Known rows, with every step that occurs:
desim lemu pedi tilo: [ 0.27  2.78  2.63  3.36  0.97 -3.19  1.07 -1.38 -4.30 -1.20 -0.44 -0.05
 -1.40 -0.28 -3.40  2.08 -0.20  3.90]
pedi daziv desim: [ 0.99 -1.48 -2.02 -0.29 -2.50  1.98  2.10  2.86 -0.51  0.48  0.78 -0.86
  2.23 -2.78  0.19  0.30 -2.16 -6.03]
lemu pedi: [ 0.34  0.22 -0.36  3.42  0.69 -2.37  1.78  0.43 -2.46  0.30  1.59 -1.37
 -0.37  1.67  1.85 -0.86  2.59  0.88]
tilo pedi daziv desim: [ 0.61 -2.17 -2.95 -0.58 -2.89  0.97  4.58  3.51 -2.33 -2.58  1.77  0.20
  2.44 -1.48  1.41  0.50 -2.43 -6.46]
tilo pedi: [ 0.26 -0.20 -1.80 -2.30 -0.93  0.92  5.40  1.95 -1.89 -2.81  2.48  0.00
  1.60  4.14  4.39 -2.09  0.88 -1.12]
lemu pedi daziv desim tilo: [-0.84 -3.13  0.47  4.19  0.02 -2.02  2.72 -0.32 -2.72  0.54 -2.70 -2.53
  1.36 -5.45 -0.56 -1.06 -3.15 -1.93]
pedi tilo desim: [ 1.73  2.29  1.45 -2.66  0.45 -1.41  2.69  1.16  2.02  1.57  2.44 -1.44
 -0.27 -1.86 -1.08 -1.34  2.41  1.65]
daziv pedi tilo: [ 1.66  1.58 -0.35 -2.48 -1.77 -0.97  0.82  0.43  2.40  3.03  1.28  3.03
  0.41  4.56  0.35  0.72 -0.49  0.32]
daziv desim pavuv: [-0.30 -0.08 -2.22 -1.76  0.41  2.54 -3.72 -1.30  0.17  4.11  0.32  2.90
 -0.84  4.13  3.17 -1.26  1.51 -4.98]
daziv desim lemu pedi tilo viba: [ 0.98  1.22  0.94  5.05 -1.46 -1.20 -0.68 -0.90 -4.68 -0.22 -3.68  5.26
 -6.28 -3.72 -0.69  3.84 -3.39  1.05]
pedi daziv desim pavuv: [-0.45  0.15 -2.08 -2.49 -0.90  2.74 -2.01 -0.33 -0.08  2.04  0.78  1.98
  0.12  2.05  0.26 -2.33 -1.30 -5.22]
pedi daziv: [ 0.88  1.15 -0.25 -3.23 -2.41  2.67  4.23  2.53  0.72 -1.23  1.74 -3.28
  2.78 -0.97 -1.74 -3.58 -2.90 -0.84]
tilo viba daziv pedi: [ 0.09 -1.06 -2.54 -2.45 -0.48  2.30 -3.36 -0.15  5.18  2.16 -0.07  2.77
 -0.51  4.86  3.77  0.40  0.11  0.30]
pedi daziv desim tilo: [-0.31 -2.83  0.50  1.47 -0.47  0.32  2.57  0.02 -0.90  1.37 -3.08 -2.69
  2.14 -5.07  0.07 -1.89 -3.66 -2.50]
viba daziv: [-1.49 -1.93  0.06 -1.35  0.33  2.31 -2.02  1.01  4.18 -2.65  1.25 -4.89
  3.90  2.11 -0.13 -2.30  2.94  2.21]
viba daziv pedi tilo desim pavuv: [-0.79  1.97 -0.12 -5.07  2.00 -0.35 -4.00 -2.25  4.50  2.72  2.71  2.03
 -0.70  4.87 -0.74 -2.47  3.19  1.22]
viba daziv pedi tilo: [-0.12 -0.29  0.01 -2.03 -1.28 -1.13 -1.48  0.58  4.15  0.19  1.60  1.03
  2.17  4.31 -1.25  0.57  0.46  1.95]
pedi tilo: [ 0.98  1.37  1.70 -0.98 -2.10 -0.41  1.93  1.30  0.46 -0.12  0.74 -0.20
  0.74  0.94 -1.66 -1.04 -0.29  1.84]
lemu pedi tilo viba daziv: [-1.64 -1.94  1.23  3.33 -2.04 -0.92 -2.41  0.81  1.17 -5.00 -0.80 -0.14
 -1.41 -1.29 -2.56 -0.27 -0.49  4.95]
viba daziv desim lemu: [-0.79  0.18  0.08  0.45  3.48  3.24 -3.82 -2.00 -0.84  0.27 -2.37 -2.31
  1.32 -0.82  0.21  3.66  1.29 -1.40]
viba daziv desim: [-0.95 -4.17 -1.84  1.04 -0.26  1.62 -2.94  1.67  2.23 -0.65  0.35 -2.18
  3.07 -0.25  1.61  1.47  2.54 -3.57]
viba daziv desim tilo: [-1.82 -4.86  0.73  2.59  1.22  0.09 -1.50 -0.94  1.40  0.44 -3.43 -3.78
  2.82 -3.16  1.06 -1.03  0.05 -0.71]

Rows:
[-2.11 -4.83 -0.91  1.16  0.20 -0.91  2.91  0.36 -1.66 -4.07 -0.95 -1.74
  2.96 -0.24  3.16 -1.08 -0.11 -1.33] -> viba daziv desim tilo pedi
[ 0.36  0.27 -1.24 -3.50 -2.83  1.51  7.30  3.24 -1.67 -5.08  3.01 -1.94
  3.06  0.41 -0.36 -3.55 -3.18 -1.43] -> tilo pedi daziv
[ 1.20  1.88  1.50  0.78  1.19 -4.43  2.88  0.67 -0.27  0.50  2.76 -1.25
 -1.24 -2.24 -1.62 -0.44  3.30  2.45] -> lemu pedi tilo desim
[-1.10 -4.17 -0.80  5.42 -2.05 -1.51 -3.30  1.45 -0.43 -2.70 -1.17  1.78
 -1.28 -3.07 -0.53  3.11 -0.10 -1.27] -> lemu pedi tilo viba daziv desim
[ 0.19  1.44  1.73  4.64  0.78 -3.56  0.11 -1.15 -4.91 -0.65 -0.88  1.03
 -1.52 -1.57 -2.86  3.90 -0.28  1.11] -> daziv desim lemu pedi tilo
[ 0.15  2.69  0.75  3.42  3.83 -1.17  0.37 -2.44 -4.71  0.60 -0.65 -1.52
 -1.44  0.75  0.48  1.59  1.65  2.04] -> desim lemu pedi
[ 1.83  5.58  1.50 -3.62  4.36  0.47  0.03 -2.87  0.13  3.99 -0.49  0.32
 -1.61  0.20 -0.52  2.68  1.18  1.89] -> daziv pedi tilo desim lemu
[-0.22 -1.04 -2.52 -3.42  0.67  1.44 -2.75 -0.01  5.71  2.29  1.82 -0.17
  2.80  6.71  3.26 -0.13  2.54 -0.27] -> viba daziv pedi
[ 0.48  4.07  1.69 -3.26  4.67  0.33 -1.76 -2.86  1.52  1.74 -0.21 -1.21
 -0.29  0.04 -1.96  2.64  1.99  3.25] -> viba daziv pedi tilo desim lemu
[-0.23  2.83  0.81 -1.68  2.02 -2.34 -1.37 -2.01  0.05  2.05  2.52  1.51
 -2.61  2.36 -1.18 -2.80  3.11  1.50] -> lemu pedi tilo desim pavuv
[ 1.00  1.05  0.18 -3.66  1.16 -2.09  0.13  0.44  4.98  1.77  2.95 -0.45
  0.79  0.84 -0.70  0.11  3.21  1.79] -> viba daziv pedi tilo desim
[ 0.10 -2.25  0.02  5.09 -2.00 -0.45  1.43 -0.14 -3.23  0.33 -4.93  2.33
 -4.05 -6.62  1.12 -0.55 -5.63 -0.71] -> lemu pedi daziv desim tilo viba
[ 0.38  0.71  1.73  3.33 -1.35 -4.18  2.07  0.79 -2.36 -1.47  1.40  0.10
 -0.52  0.29 -2.49 -0.01  0.50  2.93] -> lemu pedi tilo
[-0.76 -3.71 -0.89  2.63 -2.50  0.90 -3.33  1.80  1.37 -1.93 -1.59  1.45
 -0.55 -2.71  0.03  2.45 -0.68 -1.95] -> pedi tilo viba daziv desim
[-0.72 -3.29 -1.22  0.88 -0.08 -0.88  4.84  0.30 -3.14 -1.83 -1.14 -0.17
  1.43 -0.11  4.53 -0.98 -0.94 -2.64] -> daziv desim tilo pedi
[ 0.18  2.71  0.78  1.05  0.79 -0.17  3.21 -0.12 -4.10 -2.33  0.50 -3.11
  0.66 -2.18 -3.35 -0.57 -2.70  1.20] -> desim lemu pedi daziv
[-1.88 -1.66 -0.97 -0.03 -1.24  1.66 -6.28 -1.22  1.27 -0.04 -1.00  4.08
 -2.18  1.77 -0.35 -0.36 -0.16 -1.82] -> pedi tilo viba daziv desim pavuv
[ 2.12  1.48 -0.60 -0.75 -3.46  1.04  0.05  0.27  1.07  2.57 -1.81  6.68
 -4.70  1.43  1.84  0.78 -3.62  0.99] -> daziv pedi tilo viba
[-0.55  0.51  1.13  1.83  1.60  2.45 -4.02 -1.80 -1.69 -0.87 -3.85  0.86
 -1.63 -2.96 -1.59  4.71 -1.46  0.17] -> pedi tilo viba daziv desim lemu
[-1.20 -1.57  1.30  0.56 -2.50  1.47 -2.58  1.06  3.06 -4.20 -1.22 -0.20
 -0.58 -0.87 -2.07 -0.98 -1.14  4.26] -> pedi tilo viba daziv
[ 1.45  5.40  2.70 -2.66  4.19  0.84  0.72 -2.44 -1.16  2.06 -0.79 -1.91
 -1.35 -2.10 -1.85  1.69  1.32  2.85] -> pedi tilo desim lemu
[ 0.11  2.94 -0.54 -5.09  2.66  1.96 -1.71 -1.88  2.19  4.31  2.20  0.50
 -1.69  3.53  2.03 -4.26  3.69 -0.47] -> tilo desim pavuv
